Every row comes from one small tree of marks. The marks that hang from a mark follow it in brackets, in alphabetical order. Every link used is in the known rows. Which tree was each row made from?
Known rows:
kuret[lutarop zekob]: [ 6.44  2.06  3.85  1.13  4.25  1.40  1.57 -5.03 -3.31 -2.94 -1.94 -0.02
  2.37 -1.56  1.86 -3.01  2.40  1.87  0.99 -0.11  2.09  1.24  0.57  1.68
 -2.84  0.25]
zotu[kuret]: [ 8.42  3.35  3.47 -0.45  3.39  3.30 -0.41 -3.10 -4.31  1.19 -2.01 -0.41
  2.67  2.31  4.91 -0.53  1.60  0.93 -0.10 -0.57  3.80 -0.01 -1.32  1.82
 -1.24  3.25]
ligo[gonin]: [ 7.69  3.37  2.45 -0.68  1.51 -1.61  0.32 -1.54 -2.75  1.00 -3.55 -1.63
  4.40  3.60  3.68  2.61  1.04  1.22  0.61 -3.04  0.41 -1.46 -1.35  3.64
 -2.77  1.97]
sudu[rata[zekob[fezes kuret]]]: [-3.38  0.56 -1.80  0.00 -0.36 -0.10  0.13  0.56  1.91  2.04  2.94  1.96
 -2.20  1.52 -2.11 -0.91  1.92 -0.27  0.91 -0.42 -1.45 -1.11 -2.05 -2.72
  3.00  1.70]
zekob[kuret]: [ 4.87  2.58  2.33 -0.10  3.16 -1.88  1.39 -3.02 -1.14  2.55  1.44  0.87
  2.07  0.52  1.97 -0.26  1.08  1.21  0.32 -0.70  1.08  0.38 -2.42  2.92
  0.78  1.59]
lutarop[kuret[zekob[fezes[zaruz] rata[sudu]]]]: [-1.62 -1.22  0.02 -3.49 -2.98  1.60 -1.72  1.19  2.25 -2.44 -0.59 -4.56
 -2.04 -3.34 -1.18 -2.12 -0.27  0.28  1.88  0.66 -1.42  1.02  3.67 -3.82
 -1.57 -2.36]
rata[sudu zekob[fezes kuret[lutarop]]]: [-1.69 -0.28 -3.83  0.88  1.79 -0.07  1.42 -2.70  2.73 -0.81  4.21 -0.50
 -4.64 -0.80 -2.93 -0.26  2.15 -3.38  1.41  3.37  0.77  1.29  0.54 -5.22
  1.72 -0.95]
kuret[zekob[fezes rata]]: [ 2.33  2.23  1.33 -3.82 -0.43  0.95 -0.43 -0.20  0.81  0.04 -1.56 -0.69
  1.14 -0.95  0.26 -1.37  2.83  0.93  1.37 -0.92 -1.11 -0.24  1.21  0.72
 -3.18 -1.74]
ligo[fezes[zaruz zekob[rata[sudu]]] gonin]: [ 0.19 -2.74  0.82 -1.53 -4.37 -3.00 -2.63  3.71 -0.96 -0.10 -5.40 -5.16
  2.20  1.64  0.38  4.60 -3.22 -0.97 -2.69 -3.30 -2.00 -1.44  0.01  2.82
 -4.10 -2.91]
zaruz[fezes[zekob[kuret[lutarop]]] sudu[rata]]: [-4.31 -0.97 -1.76  4.47  2.09 -1.50 -2.14  1.29 -1.66 -1.84  0.54  2.84
  1.05 -0.43 -2.00  1.50 -3.60  1.78 -2.11  2.40 -0.06  2.73 -0.38  0.67
  4.32  1.51]
sudu[rata[zekob[fezes[zaruz] kuret[lutarop]]]]: [-4.49 -2.63 -2.04  1.98 -1.17 -0.92  1.83  1.70  2.13  1.03  2.20  2.86
 -4.52 -1.26 -2.38 -2.72  0.37 -0.21 -0.63  1.12 -0.37 -1.31 -0.39 -3.35
  2.74  0.41]
sudu[rata[zekob]]: [-0.03  0.81  1.40  0.97 -0.10  3.85  0.43 -1.35 -2.26 -0.42 -0.50 -0.58
  0.39  3.28  0.62 -0.97  1.64  0.87  0.53 -3.03  0.28 -2.19 -2.83 -1.15
  1.34  3.41]
rata[sudu zekob[fezes kuret]]: [-2.28  0.61 -3.33 -0.78 -0.52 -0.05  0.27 -1.05  3.11  0.87  3.94 -0.63
 -3.16  1.33 -1.73  1.00  1.53 -3.65  1.72  1.70 -1.06  0.68 -0.72 -4.38
  1.44 -0.69]
sudu[rata[zekob[fezes[zaruz] kuret]]]: [-4.79 -2.12 -1.39  0.33 -3.44 -0.77  0.26  3.52  2.38  2.76  1.69  2.71
 -3.19  0.64 -1.04 -1.28 -0.40 -0.43 -0.24 -0.41 -2.38 -2.16 -1.52 -2.46
  2.99  1.08]
rata[sudu zekob[fezes[zaruz] kuret[lutarop]]]: [-3.34 -2.55 -3.24  1.12 -1.29 -0.88  1.81  0.11  3.16 -0.34  3.21  0.32
 -5.44 -1.65 -2.15 -1.13 -0.12 -3.62  0.17  3.14 -0.26  0.33  1.12 -4.59
  1.59 -1.70]
zotu[kuret[lutarop zekob[fezes rata[sudu]]]]: [ 1.61  0.10  0.56 -2.02  3.48  5.44 -1.13 -3.41  0.41 -3.34 -1.06 -2.74
 -1.61 -3.34 -0.48 -2.85  3.37 -1.87  1.39  3.92  2.97  1.62  3.47 -3.60
 -2.18 -1.88]
ligo[fezes[zaruz] gonin]: [ 6.87  0.43  2.47  1.44 -1.74 -3.46  0.78  1.69 -3.19  2.79 -5.19 -0.43
  4.61  4.13  4.67  3.88 -1.90  0.66 -1.64 -5.12  0.21 -1.77 -1.32  4.31
 -3.78 -0.08]
fezes[zaruz]: [ 5.73  0.21  3.63 -0.28 -1.19 -0.70  0.98  0.35 -2.43  2.06 -2.41  0.13
  2.64  1.78  4.54 -0.28 -1.06  1.17 -0.64 -2.59  0.11 -1.28 -0.99  2.77
 -1.56  1.74]
rata[zekob]: [ 3.75  3.29  0.72 -0.02  0.24  2.61  1.02 -1.80 -2.73  0.07 -0.41 -0.53
  0.47  3.03  1.43  0.23  1.63  0.38  0.56 -2.29  0.38 -1.76 -1.91  0.05
 -1.27  1.48]
sudu[rata[zekob[fezes kuret[lutarop]]]]: [-3.11 -0.31 -2.48  1.95  1.71 -0.01  1.90 -1.04  1.50  0.13  3.24  1.88
 -3.71 -0.51 -3.47 -2.24  2.64 -0.32  0.45  1.26  0.72 -0.13 -1.06 -3.51
  2.91  1.30]
fezes[zaruz[sudu] zekob[kuret[lutarop] rata]]: [-2.93 -1.97 -0.57  0.05 -0.47 -1.58  0.53  1.40 -0.01 -1.10  1.22  1.84
 -0.23 -4.26 -0.94 -0.32 -3.38  2.03 -2.24  2.55  0.59  0.50  1.48  4.56
 -0.28 -1.79]
zaruz[fezes]: [ 5.37  2.92  1.20  1.17  0.94 -0.44 -0.77  0.47 -3.37  2.10 -2.70 -0.18
  3.32  3.63  3.02  2.40 -0.39  0.91 -0.50 -2.08 -0.12  0.23 -1.40  1.17
  0.14  1.74]

Which tree is each row?
[-5.95  1.43 -2.37  3.95  0.20  2.98 -1.27  1.20 -0.39 -0.04  1.55  3.41
  0.55  2.84 -0.81  2.54 -2.31  0.03  0.40  0.16 -1.10  0.37 -2.06 -2.02
  5.74  1.60] -> zaruz[fezes sudu[rata[zekob[kuret]]]]
[ 0.46 -0.17 -0.35 -3.50 -0.93  1.01 -0.27  0.02  2.41  1.22 -0.02 -3.78
 -0.63  1.00  0.01  1.08  1.77 -2.29  1.36 -0.34 -0.44 -0.02  1.04 -1.77
 -0.67 -0.26] -> zekob[fezes rata[sudu]]
[ 1.13  0.56  3.60 -2.64  1.35  4.26 -1.14 -3.40 -0.18 -3.06 -1.71 -4.02
  1.78 -1.21  0.73 -1.07  1.82 -0.73  2.28 -0.53 -0.18  0.41  0.34 -0.39
 -1.59 -1.26] -> kuret[zekob[rata[sudu]]]
[ 3.67  0.60  0.71  0.69  3.39 -4.12  0.33 -2.19 -2.10 -0.69  1.46  0.59
  0.16 -1.95 -1.16 -1.21  0.09  2.03 -1.59  1.45  1.26  1.65 -0.80  3.23
 -0.84  0.29] -> fezes[zekob[kuret[lutarop]]]
[-3.43 -1.85  1.62  0.79 -3.20  2.11 -1.05  2.86  0.35 -1.09 -1.91  3.39
  2.36  0.81  2.58 -1.22 -2.27  0.54  0.35 -0.55 -2.03  0.13  1.53 -0.47
  0.54  1.00] -> kuret[zekob[fezes[zaruz[sudu[rata]]]]]
[-2.77 -2.58 -0.65 -2.90 -2.23 -1.60 -0.04  2.36  4.84  2.86  1.81 -1.25
 -2.43 -1.90 -0.62  0.34 -0.47 -2.36  0.36  1.22 -1.56 -0.23  0.76 -1.02
  1.30 -1.66] -> zekob[fezes[zaruz] kuret rata[sudu]]
[-1.03 -1.12 -1.72 -1.37  2.63 -0.85  1.28 -1.84  3.83  0.46  3.35 -2.09
 -3.07 -3.14 -3.07 -0.47  2.43 -2.36  1.00  3.13  1.28  1.44  1.50 -1.96
  1.11 -1.46] -> zekob[fezes kuret[lutarop] rata[sudu]]
[-4.12 -1.19  0.58  2.20 -3.45  4.93  0.35  1.72 -1.56 -1.05 -0.85  2.09
  0.80  2.84  2.42 -0.06 -2.54  0.12  0.05 -2.31 -0.51 -2.37 -1.26 -0.57
  2.08  3.00] -> fezes[zaruz[sudu[rata[zekob]]]]
[ 2.48  1.35  0.36 -1.94  1.62  0.59  1.08 -1.82  0.38 -1.67 -1.22 -0.38
 -0.15 -2.86 -0.93 -2.60  3.45  0.95  0.78  0.55  0.80  0.27  2.60  0.20
 -3.42 -2.15] -> kuret[lutarop zekob[fezes rata]]
[-1.34 -0.32 -0.97 -3.22  0.51 -0.86 -0.24 -0.22  4.32  2.31  2.67 -2.22
 -1.68 -1.02 -1.42  0.95  1.91 -2.50  1.43  1.33 -0.55  0.75  0.32 -1.44
  1.45 -0.84] -> zekob[fezes kuret rata[sudu]]
[-4.71 -2.86  1.38  1.16 -2.55 -1.69 -1.85  2.76 -0.59  0.16  0.63  2.78
  1.70 -0.03  0.94 -0.03 -4.74  1.87 -1.87  0.12 -1.51  0.00 -1.25  3.61
  2.90  1.82] -> fezes[zaruz[sudu[rata]] zekob[kuret]]
[-4.32  0.50 -2.82  0.95 -2.20  3.80  0.01  1.34  0.09 -0.21  1.11  2.01
 -0.10  3.94  0.04  1.02  0.19 -0.83  1.10 -1.00 -0.62 -0.88 -0.09 -2.44
  1.83  2.86] -> zaruz[sudu[rata[zekob[fezes]]]]
[-6.01 -0.22 -3.88  3.04  1.46  1.87  1.55 -0.70  1.28 -0.83  4.13  4.04
 -2.43 -0.28 -2.71 -0.78  0.66 -0.69  0.88  2.22  1.32  0.90  0.41 -3.16
  3.65  1.40] -> zaruz[sudu[rata[zekob[fezes kuret[lutarop]]]]]
[ 0.14 -0.68  1.20 -3.46 -1.26  0.54 -2.48 -0.26 -0.71 -1.46 -1.12 -5.31
  0.49  0.24 -0.51  1.06 -0.02 -0.36 -0.36 -0.65 -0.87 -0.02 -0.26  1.37
 -1.47 -0.53] -> fezes[zekob[rata[sudu]]]
[ 3.08  1.42  1.20 -0.30  4.59 -0.36  2.62 -3.63 -0.01  0.84  1.82 -0.05
 -0.28 -3.66 -1.29 -1.65  2.26  1.55  0.01  0.77  3.13  0.08 -0.60  2.64
  0.36 -0.25] -> zekob[kuret[lutarop] rata]
[-0.90 -2.64 -0.02 -3.23 -3.82  0.17 -0.27  2.96  3.05  1.87 -0.95 -2.84
 -1.35  0.12  1.13  0.76 -0.34 -2.51  0.23 -0.68 -1.54 -1.34  1.49 -1.34
 -0.52 -0.80] -> zekob[fezes[zaruz] rata[sudu]]
[-4.86 -0.86 -1.19  4.23 -2.12 -0.02  0.26  2.36 -0.54  0.91 -0.93  3.34
  1.97  3.24  0.47  3.74 -3.60 -0.13 -0.63 -2.85 -0.24 -1.77 -1.78  0.85
  1.78  0.20] -> ligo[fezes[zaruz[sudu[rata[zekob[kuret]]]]] gonin]
[ 6.31  1.92  0.99  0.20 -0.60 -4.86 -1.77  0.97 -4.36  0.92 -4.86 -2.02
  4.92  4.24  1.79  4.59 -1.07  1.39 -2.55 -4.17 -0.33 -0.32 -1.66  4.88
 -5.22 -0.22] -> ligo[fezes[zekob] gonin]
[ 2.19  0.90 -1.06  2.36  2.90 -4.73 -1.02  0.57 -2.18  0.12 -0.13  0.80
  0.31 -0.84 -1.45  1.03 -1.53  1.90 -2.62  2.08 -0.41  2.20 -0.71  1.95
  0.47 -0.76] -> zaruz[fezes[zekob[kuret[lutarop]]]]
[ 2.52  0.67 -0.89  0.27  2.30 -5.51  0.02 -0.30 -1.68  0.13 -1.73 -1.31
  1.56 -1.50 -2.73  2.55  0.00  2.04 -2.82 -1.05  1.18  0.19 -0.61  4.89
 -3.32 -3.08] -> ligo[fezes[zekob[kuret[lutarop] rata]] gonin]
[-1.80 -0.14  0.28 -2.06 -3.64  1.86 -0.37  3.03  1.52 -0.51 -1.77  2.14
  1.57 -1.21  2.06 -0.43 -1.30  0.56  0.61  0.07 -1.81 -0.48  3.27  1.62
 -2.57 -2.10] -> kuret[zekob[fezes[zaruz[sudu]] rata]]
[ 3.16  0.21  2.15 -1.63 -2.64 -1.53 -0.08  2.00 -0.08  0.60 -2.67  1.69
  1.31  0.02  3.21 -1.63 -0.01  0.52  0.33 -0.87 -2.37 -0.19  1.07  0.64
 -2.84 -1.10] -> kuret[zekob[fezes[zaruz]]]
[-5.80 -2.00 -0.82  4.46  0.15  2.84  2.16 -0.46 -0.21 -1.68  2.43  4.10
 -1.56 -1.40 -0.68 -1.86 -2.13  0.50 -0.20  1.27  1.40 -0.65 -0.55 -0.75
  4.07  1.27] -> fezes[zaruz[sudu[rata[zekob[kuret[lutarop]]]]]]
[-1.75 -2.61  0.04 -1.27 -2.81 -4.98 -2.41  2.88  1.00  0.88 -2.32 -3.55
  0.98 -0.29 -1.28  4.25 -3.29 -0.91 -2.20 -1.35 -2.16 -0.52 -0.74  3.04
 -2.02 -3.73] -> ligo[fezes[zaruz zekob[kuret rata[sudu]]] gonin]
[ 4.56  3.75  0.37 -1.67  0.69 -0.56 -1.10 -1.67 -1.23 -1.45 -0.06 -1.64
  0.96 -0.86  0.36 -2.13  1.97  2.50  2.17 -0.26  0.14  2.01  2.11 -1.65
 -2.43  0.28] -> lutarop[kuret[zekob[fezes]]]
[-1.62 -1.67  1.52  2.39  0.59  4.80 -0.93  0.25 -1.65 -3.18 -2.03  3.83
  0.58 -1.46  2.66 -3.70 -1.38  0.63 -0.11  2.80  2.22  1.28  3.36 -1.44
  0.41  1.28] -> zotu[kuret[lutarop zekob[fezes[zaruz[sudu[rata]]]]]]
[ 0.82  1.91 -3.50  0.79  1.91 -1.43  2.59 -1.65  1.09  0.86  3.62  1.93
 -3.37 -0.72 -2.46 -0.99  2.60 -0.69  0.34  2.07  0.90  0.17  0.15 -1.99
  0.39 -0.74] -> rata[zekob[fezes kuret[lutarop]]]
[-1.48 -1.60 -0.04 -1.38  2.47 -1.07 -0.56 -2.33  0.92 -2.10  2.11 -3.37
 -1.90 -4.04 -3.53 -0.57  0.33 -0.61 -0.87  2.88  0.79  1.51  0.36  0.92
  0.08 -1.70] -> fezes[zekob[kuret[lutarop] rata[sudu]]]
